Each row was made from one path, in order. Every step used is in the known rows, and no mark comes twice. Write each row's path.
Known rows
N, R, Q: [  7 -14  11  -5   8  13  -2  -5 -26  18  -7  30  11  11  -1 -17  24  10
 -15   3 -10  19  19 -21 -14 -13  -6 -18   8 -22  20 -31  -6  -7 -11  14]
E, R, H, N: [ 33  -2  -7 -16 -33  11 -16 -13   8   6   1 -27   0 -14  11   1 -28   2
 -11 -26   2  -3   1  -4  16  -4  -6  18  20  -7   1 -13  -7  37 -19  -7]
R, G: [-11  -4 -18  -7  -5  12 -17   5  21   0  22  15  20 -12  -6  -2   5   4
  21 -27  -5  12 -17  -2  13  28  10 -26   7  13 -14  -3   0 -11  28  16]
D, R, G, N: [-47  11 -21  -9  -9 -12   4   5  28   4  20  -5 -13 -12   4   5 -25 -13
  16  -7   1  13 -44  15 -10  21  42 -20  -7  24 -15  -1  20   2   8   6]
Q, R, G: [  9  28 -17  -6   2  -1 -24  14   4  -8  21  10  16 -26   8  12 -14   7
  22 -17 -19  21 -24   8  43  46  15 -12   2   1 -23 -18  18  -8  21   1]
M, R, G: [  4 -10  -7 -11 -23  11 -10  -6  13  -2  16   6  16 -19  -6   0 -11   6
  25  -8   2  20 -24   0  16   1  34  -8 -25   6 -12 -18  23  13   6   1]
E, R, H, N, G, T: [ 31  15  -6 -23 -35  17   0  -3  47   5  10 -27   5   0   3  25 -24  22
 -16  -9  17  -1 -10  -6  -3  15 -28  20  13   8 -23 -34  16  59   1   0]
F, D, R, H, N, G: [ -5 -11 -28 -15   1  10  12   4  54   7  41  -2 -14  12  -3 -14   3  -7
 -13 -25  43 -10   0  -8 -12  16 -19   7  21  36   7   9  10  28  15  13]
T, R, F, D: [ -4   3  -5  11  31 -23   1 -22 -27  -6 -18  26  -6  19   2 -11  14 -23
  17   4   2  -4  33  27   1  -5 -12  -9 -10   6   9  42   1 -16   1   7]
R, Q: [ -2 -29  -8  -2  12  17  -9 -12 -22   8  -2  19   7  -5   1 -13  28   8
   8  -6  -5   1   2 -17  -5 -13 -15 -22  31 -11  31 -13 -11 -23  -7  15]
N, E: [-12 -36   4  16   1  17  -6   9  -9  15  -3   4  -9  -2  -2 -26  12  -6
   8  16  -3   5  12 -13  -9  -7  -2 -14   3   9   2  14 -22 -30  -2  -9]
N, E, R: [ 12 -33  -5   9 -15  24 -10   6 -13  30  -2  -8  -6 -20   2  -1   1   5
  22  26 -12  10   7 -18   1  -8  -3   1 -17  -2  -1   2 -10  21 -37 -22]
H, R, E: [  4   4  25  10  -2   0   8   2   4 -31  -8   2  10  15   6  26 -14  29
 -15 -20  11   9 -15 -12  -3 -13   8 -12   5 -34  10  -2  -7 -15   5  -4]
Q, R, H, N: [ 27  26   1 -10 -10  -3 -19   0  -7 -20   2 -21  -4 -13  17  -5 -39  -4
 -23 -25  -1   1   2   7  36  17  -1  14  37  -9  -4 -18   5 -11   6  -4]
Q, R, F, T: [ 20  29  13   4  29 -16   5  20 -23 -21 -15  52  -8  24  29  16  15 -27
   2  -8 -34 -34  16  20  34  15   8   5  20 -30   1   7 -37 -32  10 -15]
Q, R, G, T: [  7  43  -8  -6   7 -14 -20  15   7  -6  16  -2  23 -27   4  23 -14  13
  20   4 -20  14 -33  19  26  39  21 -10  -4  -8 -36 -27  34 -12  33 -16]
E, R, H: [ 11 -10 -10  -8 -15  28 -20 -13  -9   9  -2  -7   8 -15   2  13  -3  -5
   7 -31   3  -7   7   4  35  -7  -8   9   1 -20   6 -11 -16  21   8  -6]
E, R: [  5  -8 -14  -5 -11  21   0  -1 -15  29  -1 -10   7 -22   9  13   8   4
  13   3 -19  -7 -14   1  19  -8  -9  -5   0 -13  -2  -9 -12  10 -13 -22]
G, T, R: [-18  23  11   5   2  -8   1  -6 -23  -3 -20 -28  15 -12  10  27 -15  -4
   7  22  -5   5  12  18   1 -16  -3  -8  -7   0 -16 -21  20 -26  28 -23]
M, F: [-22   0   5  -3   7  17  20   3 -21  24 -15  19  -3  12   6 -27   9 -15
   1   2 -40   4 -41  15  -1  -6 -14 -20   0  -6  -6  13 -10 -39  26 -12]
N, G, T, R: [-21  23   5  -4  -6  14   9   4  11 -10  -5 -18  15   5   4  38 -17   9
   6  24  14  11  11   2  -2   7 -28 -10  -7  23 -29 -34  28   0  34  -1]
D, R: [-34 -10  -5  -3   6  13  12  12  -2  14   4   0   2 -13  12   3  13 -25
   6  -8   1   0 -21   6  -2  -7   3  -9   0  -2   5  -3 -18 -21  10 -30]
Q, R, H: [  7  15   2   0   5  10 -25  -1 -22 -18  -3  -1   6 -13  10   3 -14 -12
  -7 -27   0  -3   8  19  51  14   1   9  15 -21   0 -22  -5 -25  37  -3]
Q, R: [  3  17  -2   1  14   4  -4  11 -28   3  -2  -4   3 -20  17   4  -2  -3
   3   6 -22  -2 -10  12  41  12  -5  -6  11 -15  -7 -17  -2 -35  15 -18]
G, T, R, H, N: [  6  31  16  -6 -20 -18 -11 -18  -1 -23 -14 -46  11  -2   9  16 -53  -7
 -15  -4  16  10  26  12  -4 -12   0  14  18   7 -14 -18  24   2  21  -9]
R, H, N: [  7  -7   2 -10 -16   8 -11  -9   9 -10   4 -13  -1   4   5 -23 -18  -7
 -23 -35   9  -7   5   1   9  -3  -7   3  40   4   7   3 -17 -13  16   8]
H, R, F, D, E: [ 26  17  14  22  37 -34  28  -4 -31  -9 -19   9 -10   8 -25  -9  38   8
 -12  11  23 -15  -7  10 -40 -24   2   9 -27 -19  15  80 -12 -12 -15  14]
T, R, Q: [ -4 -10   0   0   5   5 -13 -21 -38 -10 -15   1  10  -4   5  15  -6   3
  15   3   6  23  31 -15   2 -13 -14 -10  10   0  26 -24  14  -4 -18  13]
M, D: [-31 -37  -9   9  34  13 -10  -2  -4   9  24  13  12   0 -10 -31  51 -12
 -12   6 -25 -25   8   2   1   8 -20 -10  13  13   3  -5 -21 -41  53 -11]
Q, R, F: [  7  22  10   6  23  -8  -6   4 -36 -22 -25  32  -1   6  21   2   3 -22
   6  -9 -21   0 -12  31  23  21  -9   2   7 -21  -6   8 -17 -29 -10 -11]
N, R: [ -7   2  13  -4   2  11   9  10 -17  23  -5  11  11   9   5 -19   6  -4
 -21   3 -18  10  10   0   5  -7  -1 -15  -4 -14  -7 -16 -20 -27  17  -8]
T, R, H, N: [  6  14   7 -10 -25  -3 -17 -18  -7 -30  -9 -30   2  -1  12   6 -55 -12
 -16 -28  20  15  37   0  15   1  -7  14  22  15   1 -11  10   2   3   6]
F, D, E, R, H: [ 30  -7 -19  13  12   5 -10  -4 -20  27  -2 -13 -15 -26 -36   0  16   6
   1   5  28 -27  20   1   5 -11  -7  31 -30  -8  26  25  -2  27 -14  13]
Q, R, F, D, N: [  8   4  -6  13  32 -34  23   1 -13 -22  -4 -11 -13   6   6 -32  44 -11
  10  15  -8 -32 -14  25  27 -23  -6  21   4  -6  11  56  -2 -20 -25   3]
D, N, E: [-19 -47   9  16 -13   7  15  16   4  -5  -2 -42  -8  -4  -6 -34  26  -1
   9  25   5 -10  -4 -24  -7 -39  -3  10   1  17  11  37 -18 -20 -25  -3]
N, E, R, G, T: [ 17  -7 -10   2 -20   4 -25   8  26  27  11 -11  10 -27 -12  18  -7  22
  39  21 -10  24 -16 -12 -15  17  18   0 -35   4 -28  -8  24  45 -18 -16]
H, R: [ -1   8  12  -3  -1   5  18  -1  -6  -6   3 -24  22  -4   5  -1  11  14
 -12 -14  -6  10 -20  -1   3 -24   5 -23   7 -24  -9  15 -10 -25  27 -14]
D, E, R, H: [ 21   4   2   5 -13  20 -13   5 -24   5 -19 -15  -5 -27 -27  26  -9   0
  -3  -9  26 -11  10  -3  10  -2  -8  38 -28 -15  21   1 -15  28 -18   5]

Which path is each row?
[ 31  25  33  -8   4 -27  21  15   4  -1 -14  47 -13  54  23 -21   8 -20
 -38  -3 -29 -19  29  -2 -21   2   7   3  28 -16   0  10 -43  -9 -17  -6] : H, N, R, F, T
[ 42  13  -1  -9 -34  23   2  12  19  -2  -2 -23 -16 -10 -20  30 -31  20
 -24  -4  44  -5   3 -27  -9  29 -34  43  -8  18   7 -10   2  69 -42  24] : D, E, R, H, N, G
[ 19   4   1   8  -4  12   4  15 -32  28 -19 -16  -7 -34 -19  25   3  10
   0  26   2 -10 -12  -8  -4  -3  -9  21 -30  -9  14   1 -10  17 -39 -14] : D, E, R
[  8 -45   3   6 -34  16  -4  -2  12  -9  -4 -55  -5 -13 -11  -6   6  -1
  10   0  18  -7   7 -22  15 -42  -1  44 -18  -4  10  22 -11  42 -41  -2] : D, N, E, R, H
[-10  -3   7  -1   5  -9  13 -11 -24  17 -14  11 -15  19   0 -27   2  15
 -26  24 -16  13  13  -8 -22 -19  16 -24   9 -14   9 -27  10  -7 -23  30] : G, N, R, Q
[ -9   2   7 -12 -20  -2  11  15  28  -8  17 -21  24   0 -11 -18   9  10
  -8  -7  -2  16 -18 -13   8  -3  13   5 -13   5 -17   5   5  11  -3  18] : D, N, R, G
[-22  14  11   2  -3 -10  23   3 -12  20 -11  -6 -16  17   5 -26  -9   2
 -29  25 -25   3   3  12  -5 -10  20 -21  -2  -6 -16 -10   0 -25   7   8] : G, N, R
[-29 -17 -12  11 -13  -8 -12   4  26   1  13  -5 -22  -2  -9 -21 -24   8
  20  15  -3  18  -8  -7 -17  22  39 -25  -8  32 -20  14  16  -3  -8  28] : R, G, N, E
[ -5   2  25  10   1   9  -1  13  -3   0 -16  38  -1  28   5   3 -16  12
 -28  -2   0   5  15 -13   0   7  -2  -2  -7 -24  16 -34 -18 -15  -4   3] : N, R, E
[ -2   0  15   4  24  -6   9   8  -7 -12 -15  56  -6  38  17  -1  35 -28
   1 -16 -22 -42  20  13   3  -5   1 -10  25 -18  14  23 -57 -39  15  -2] : R, F, T
[-39 -19 -35  14  12 -30   4   4  39  26  34   0 -36  -9 -14 -25   2  -5
  33  24  12   9 -12   1 -35  15  54 -20 -28  43  -9  39  33  14 -14  12] : F, D, R, G, N, E
[-19   2  -1  -4   2  21  14  13  28   6   6   1  11   7   0  11  18  16
  -4  13   3  -7 -18   2 -11  10 -30 -20  12  14 -21 -22  -1 -16  45   2] : N, G, T
[ -6  11 -27  -9 -25  -7  -5  -8  19  16  14 -15  -7 -20  -1  14 -25  18
  23   2 -20   9 -32   9  12  21  31 -16 -11  10 -24  -8  27  35 -15  14] : E, R, G, N
[ 24 -12   9  22  26 -22  22  -8 -37   7 -27  24 -27   3 -29 -21  33 -11
   5  35  24 -24   5  16 -29 -31  14  24 -48  -1  32  53  -2  -3 -41   8] : M, R, F, D, E
[-13  21  13   1  -5  -4 -18 -20 -12 -22 -20 -25  18  -4   1  24 -31 -11
   1 -11  17   2  30  21  13 -16   1   9  -6  -6 -11 -21  14 -12  50  -6] : G, T, R, H
[ 15 -34  -2   7 -22  26 -27  -9  -2  10  -3  -9  -6 -12  -7   3 -11  -5
  15 -10  12   4  25 -13  14  -7   0  17 -15  -9   3   0 -17  33 -19  -7] : N, E, R, H
[-48 -36  -1  15  31   3 -10  11  20 -10  12  34  -3  12  -4  11  19 -19
 -10  -2   4 -19  -6 -10 -16  20  -5  12  -8   4  32 -25 -16 -14  19 -23] : M, D, R, E
[ 16  12   4 -13 -13  -2   3 -10  12 -14   0 -18   5  11   5  26 -24  28
  -6  28  18  28  13 -29 -39  10 -33  -4  24  26  -4 -47  49  33 -20  19] : H, N, G, T, R, Q
[ 25  -4  14 -12  -6  -3   3  -4 -13  17   0   8   3  15   6 -30   1  16
 -34   8 -10  24  13 -31 -30 -12  -8 -11  29  -9  18 -26   3   7 -39  13] : H, N, R, Q
[  1  31   8 -12 -20  -4  15   5  23 -10   0 -36   5   6  11  27 -38  18
 -13  26  11  15   5  -8 -18  16 -28   0  12  35 -33 -33  38  17   5  -4] : H, N, G, T, R
[ 21 -23 -16  -7  -4  24 -13 -16 -23  26  -2   7   7 -17   1  11  20  17
  21   1 -13   8  -4 -18   5 -17 -14  -5  10 -20  24 -24   1  29 -42   0] : E, R, Q
[ -6  23  -4   6  27 -18  16 -13   9 -11  -9  24  -1  30  -4  11  18   1
  14  20  18  -4  23  24 -22   9 -30  -5 -15  21 -17  15  25   7  18  14] : N, G, T, R, F, D
[  5  14   1 -16 -31  17  -8  -5  28 -34   5 -18   0  15   6  19 -55   2
 -22 -27  39  19  33 -11  12  26 -33  11  20  35 -12 -27  19  30  14  27] : T, R, H, N, G
[  7 -31  -5   2  20 -11  27  -5  -8  20  14 -12   1  10 -17 -51  63  21
 -13  21  -1 -10  13 -25 -11 -56  -5   0   6  -8  35  18  10  -1 -29  27] : F, D, N, R, Q
[  3  -9 -13  23  33  -7  15  13 -28  31   1  -3 -21 -19 -34 -22  39   4
  -2  28  14 -31   8   2 -15 -12  -9  -2 -14  10  29  41  -7 -37   2  12] : F, D, E
[ 26  26   2  27  49 -29   8  12 -48  -1 -25  26 -26  -6 -15 -10  25  -9
   1  26   7 -24   4  25   0  14  -7  20 -23  -8  22  49  -6 -24 -24   7] : Q, R, F, D, E
[ 13  18 -17 -13 -16   3 -16   0  26  22  15 -11  25 -31  -5  29  -4  21
  30   2 -18  10 -33   7   4  17  15  -8 -17  -9 -32 -22  25  36   9 -15] : E, R, G, T
[  4   6   3 -10 -19  -3  -4  -8  22   1  11  -8  24 -22  -7   9  -8  15
  22  12  -2  15 -35  12   1 -12  41  -8 -33   1 -26 -25  35   8  21 -13] : M, R, G, T
[-32  27 -15  -3 -16 -19  -8 -11   7 -18   3 -21  -6  -7   0  18 -52   2
  15   2  -2  25   0  14  11  26  33 -22 -11  30 -27 -10  42   4  11  26] : T, R, G, N
[-22 -25  -7  -7  11  -3 -17  -5  26 -11  29  -8   1   2  -3 -24  11 -36
 -31 -26   6 -13   5   1 -14  12  -4  27  18  23  11  -4 -12   1  32 -19] : M, D, R, H, N
[ 15  -8   7  -7   6   4   4 -17 -19 -10   3  -7  23  -2   0   1  24  27
  -2 -13   2  18 -10 -23 -17 -32   1 -24  20 -33  14   0   3  -7  -6  10] : H, R, Q
[  2  29  21   0 -23  -4   7   7  35 -31 -10 -11  -4  27   9  50 -65  33
 -17  17  25  16   8 -18 -22  27 -27  10  10  23  -7 -48  41  27 -15   6] : H, N, G, T, R, E
[-19  34 -11  -5  -9 -32  -2   6  16 -17  11  -2 -15   9   8  29 -42  -1
  13   4 -14  -7  27   3  16  21  49 -16   4  22 -21 -11  24   2  25  22] : F, T, R, G, N
[ 15   8   3   6  33 -26  23 -20  -8  -8   0  17   4  20  -1 -26  42   5
  -1 -13  -1  -7  -6  19 -17 -26   2 -22   3 -22  -2  68 -13 -16  10   5] : H, R, F, D
[-11   6  11  -5  16  10  29  20 -10  20  -7  43 -12  29  12 -16  22 -23
  -1   1 -50 -27 -18   8   7  -9   7 -18  14 -14   0  11 -29 -41  45 -19] : M, F, T
[ 20 -11 -20   5  22  -8   4 -17 -12  26  -5  25  -8   5   2 -13  39  -7
  22   3 -14 -22  -2  21   4  -8 -14  -3 -11 -12   8  44 -18  17 -29  -5] : E, R, F, D
[-11  -3  -1 -15 -18   4  -3   1  15  -6   6 -16  -1  -6  15  -7 -23 -29
 -19 -36  22   2  -6   0  -7  -2   5  15  24   6  10  -1 -15   2   3 -15] : D, R, H, N
[ 39 -13 -14  -9 -40   0 -24  10  33  21  22 -17  -5 -23  -1   0 -32  23
  23   7  -6  32 -12 -31 -13  33  13   7  -7  24 -17   5  20  63 -60  -3] : H, N, E, R, G
[-34 -11   6   7   2   9   3  15   9  -6  -7  27  -9   8  13  26 -14 -11
   2 -12  17  -1 -18  -5  -6   6   6   2  -2 -10  32 -22 -17 -16 -10 -21] : D, R, E
[-29  -3   7   1  14  -3   9  -1 -12  -7 -18  35  -2  13  17   1  20 -45
   9 -17   2   1 -23  22 -20   0  -1   2  -5  -8   9  25 -34 -14  -9 -22] : D, R, F
[ -2  12   1 -10  -8   6 -12  13  14  13  15  25  22   1  -6  -8  -5   5
  -4 -15 -10  30  -2  -5   3  31  17 -17 -13  -1 -24 -18   1   4  23  14] : N, R, G
[ -5 -68  -3  13  -8  11 -19  -9  20 -13  18 -43  -1  -8 -28 -24  36 -11
   0  11   4 -23  21 -24   3 -27 -16  51 -22  14  11  20 -14  43 -10  -6] : M, D, N, E, R, H
[  5  -7   8   7  21 -37  44 -13   5 -30   1 -28   6  20  -6 -34  58   6
  -6  -4   4 -21 -24  10 -18 -59   1   4   1 -15   7  87  -9 -10 -15   8] : H, R, F, D, N
[-44 -27   0   7  42  -6  -3  -6   1 -11   4  44   2  17   0 -21  54 -53
  -3 -10 -13 -15 -10  20 -31  16 -15  13 -11   7  10  19 -35 -16  19 -25] : M, D, R, F
[ -3   8  19  12   3  -6  -4  15  -4 -29 -17  30  -9  27  17  52 -32   2
   0   0   3 -24  49 -16  19   1  12   5   8 -11  27 -28 -12 -19   8  -3] : F, T, R, E
